Each row comes from the steps of one path. Every step used is in the known rows, and no mark comes twice. Write the path behind each row, first mark first.
In the rows, 128 means zero.
Known rows:
zesu-ganomuv: [132 193  77  81  85 164 127 141 112 147 115 123 121 119 171 106 145 120
 119 150 124 131 120  98 127 119]
vide-fazo-sivat: [137 178 102 106  55 117 148 138 109 120 108 115 116 104 137 119  99 147
 163  84 156 113 102 122 172 134]
vide-fazo-sivat-ganomuv-zesu: [154 184 105 100  41 171 136 145 103 117 145 136 108 103 169 113 143 117
 174 108 171 113  94 111 105 142]
rolab-zesu-ganomuv-sivat-fazo-vide: [125 184 104  88  94 140 160 166  91 145 151 154 125 148 162  94 162 131
 147 155 150 126 123 143 209 138]
dudot-sivat-ganomuv-vide-fazo: [169 179  86 122  66 154 172 147 109 108 135 146 156 103 168 124 122 121
 160  95 159 144  68  92 162 164]
vide-fazo-zesu: [121 178  97 113  74 102 144 127  88 125 148 121 119  98 155 129 115 145
 162 100 171 139 108 137 169 131]
ganomuv-vide-fazo-sivat-rolab: [151 181 104 121  83 146 127 155 102 149 102  99 125 121 189 128  73 126
 151  91 188 105 102 112 186 122]
dudot-vide-fazo-zesu-ganomuv-sivat: [122 222 107  96  62 168 144 165  86 119 169 131 139 106 145  96 144 130
 166 154 107 150 115 110 146 158]
sivat-dudot: [163 148  60 109  88 119 123 110 128 148 107 141 126 113 163  98 126  98
 130 130 166 128 120 123 158 112]
dudot-sivat-ganomuv-vide: [165 186  68 101  76 181 153 137 113 128 116 105 138 102 189 124 132 111
 160 132 173 107  77 103 174 167]
sivat-dudot-vide-fazo: [161 157  82 123  83 115 182 120 113  91 136 164 155 120 131 109 106 125
 149 111 133 162 100 102 161 132]
fazo-vide: [141 168 104  90  98 117 137 135 100 125 115 128 113 123 170 111 130 133
 133 145 160 118 114 152 177 122]
zesu-dudot-vide: [127 154  54  97 111 128 168  85 129  84 121 119 116 127 137 113 115 127
 119 165 117 146 131 103 182 119]
dudot-vide-fazo-zesu: [118 181  97 111  82 105 166 121  86 108 154 119 126 104 139 127 108 149
 168 114 157 141 110 138 178 132]
fazo-sivat-dudot-vide: [147 166  74  96  94 126 170 104 119 107 111 116 130 124 123 101 102 121
 154 145 138 114 123 130 185 120]
rolab-zesu-ganomuv-sivat-dudot-vide-fazo: [146 181  86 114  82 135 191 141 111  87 156 163 169 117 128  95 125 126
 154 123 122 162 111  99 152 141]
dudot-vide-fazo-sivat-rolab: [148 172 103 118  88 139 131 152 101 137 100  93 118 131 165 125  63 136
 150  98 173 111 106 116 183 117]
vide-fazo: [152 160  86 125  67 115 152 131 108 107 125 154 138 109 157 126 112 134
 148  94 146 159  93  93 145 134]
vide-fazo-sivat-ganomuv: [168 162 107 104  60 159 128 159 104 137 109  79 104 123 145 113 119 132
 149  90 159 112  81 109 130 144]
zesu-ganomuv-vide: [140 206  79  94  88 179 159 125 110 138 123 135 154  98 205 117 153 101
 140 150 153 113 107  94 164 136]
vide-fazo-sivat-rolab: [149 172 101 119  81 137 116 156 103 150  97  93 112 128 177 126  68 134
 147  88 182 110 105 115 178 117]
sivat-fazo-zesu: [111 167  78 106  81 108 142 122  86 164 141 121 100 127 163 129 130 137
 166 122 181 121 120 141 215 123]
zesu-rolab-sivat-dudot-vide: [136 164  58 111 112 118 176 119 125 110 127 113 132 125 143  92 112 122
 146 156 141 119 132 106 203 120]
zesu-rolab: [136 155  75 110 107 118 109 122 122 166 104 106 111 108 190 105 119 139
 139 126 163  97 124  88 170 114]
rolab-zesu-fazo-sivat-ganomuv: [147 174  80  86  69 158 131 160 114 146 111  65  94 130 152 114 130 140
 148  96 179  94  98 112 162 140]

Which path is each row?
[124 189 100 116  76 116 160 125  87 124 154 127 135  88 172 132 121 135
 170 103 179 131 104 135 186 139]
ganomuv-vide-fazo-zesu
[135 167  81  87  94 119 156 151 101 144 128 153 108 149 154 110 128 140
 146 143 161 123 102 158 238 140]
dudot-sivat-fazo-vide
[139 166  79 121  82 138 189 132 118  72 162 148 134 120 138 109 124 128
 140 117 127 168 104  87 162 142]
rolab-sivat-ganomuv-zesu-dudot-vide-fazo
[133 166  64 125 100 100 142 147 127 153 140 119 122 104 170  83 126 116
 138 114 180 115 133 118 209 119]
vide-fazo-zesu-rolab-sivat-dudot
[153 173  73 119  77 149 180 139 122 100 146 143 155 101 168 118 132 124
 146  99 164 147  86  94 169 162]
rolab-zesu-dudot-sivat-ganomuv-vide-fazo
[158 174  95 135  80 146 172 155 110 120 141 130 153 102 187 114 132 121
 153  92 165 133  84  76 171 153]
zesu-rolab-sivat-ganomuv-vide-fazo
[133 174  60  89  98 122 185 111 125 104 123 117 133 128 124 101 109 130
 154 138 151 110 133 127 204 122]
rolab-zesu-fazo-sivat-dudot-vide
[136 181 102 104  63 119 171 131 108 103 114 113 124 112 121 118  92 151
 168  96 142 115 103 123 179 135]
dudot-vide-fazo-sivat
[143 199  81 113  81 156 180 157 112 114 143 154 171 103 180 119 119 127
 150 105 161 141  94  95 172 150]
dudot-sivat-rolab-zesu-ganomuv-vide-fazo
[108 171  12  82  90 124 144 116 150  97 121 119 107 104 143 114 111 150
 126 143 152 133 122 129 205 151]
rolab-zesu-dudot-sivat
[108 179  27  81  86 121 129 117 136 115 129 113  92 101 139 119 103 147
 129 139 150 134 114 146 215 151]
fazo-zesu-dudot-sivat
[122 194  70  82  62 124 135 139 120 143 105 100  95 118 152 124 104 148
 156  96 171  94 112 124 215 127]
zesu-fazo-sivat
[146 173 103 105  87 153 136 142 114 146 142 120 114 106 176  94 130 135
 165 114 163  90 109  92 144 130]
dudot-vide-fazo-sivat-ganomuv-zesu-rolab
[131 196  90  77  86 129 148 148 106 128 149 160 107 128 182 113 142 133
 143 135 174 119 113 147 201 126]
ganomuv-zesu-fazo-vide
[125 175  94 110  86 104 166 120  91 115 156 129 130 104 135 119 110 138
 164 112 160 141 113 145 182 129]
sivat-dudot-vide-fazo-zesu
[137 203 101 110  85 174  95 176  88 162 131  96 119 126 192 112 105 120
 146 141 156 128 118 108 157 129]
fazo-zesu-ganomuv-sivat-rolab
[126 209  85  94  90 171 166 130  98 158 144 136 145 105 202 118 158 105
 152 145 165 111 112 113 196 137]
sivat-fazo-zesu-ganomuv-vide
[117 179  69 116  91 139 135 150 109 118 122  96 138 115 186 118 119 140
 158 136 188 116 141 101 157 126]
ganomuv-sivat-rolab-zesu
[129 207  77  97 100 179 167 137 112 138 127 121 160 101 216 117 150 109
 142 147 175 105 124  95 170 130]
sivat-rolab-zesu-ganomuv-vide
[104 150  54 100 105 113 132  93 123 147 146 125  87 123 163 116 141 120
 109 136 160 146 138 128 217 115]
sivat-fazo-zesu-dudot
[128 199  46  89  58 139 140 132 121 127 148 163 109 117 185 129 136 129
 156 117 176 129 111  96 184 128]
ganomuv-zesu-fazo
[111 160  55 108 112 131 152 111 142 112 131 114 122 109 182 111 124 125
 107 121 179 129 146 106 197 118]
ganomuv-vide-fazo-sivat-rolab-zesu-dudot
[118 214  86  93  63 173 134 166 102 119 148 127 141 105 163  93 161 129
 158 163 122 136 129  95 130 151]
rolab-zesu-ganomuv-sivat
[148 163  74 116  75 154 131 167 109 130 116  61  98 128 169 112 137 125
 139 126 163 120  98  88 151 143]
rolab-sivat-ganomuv
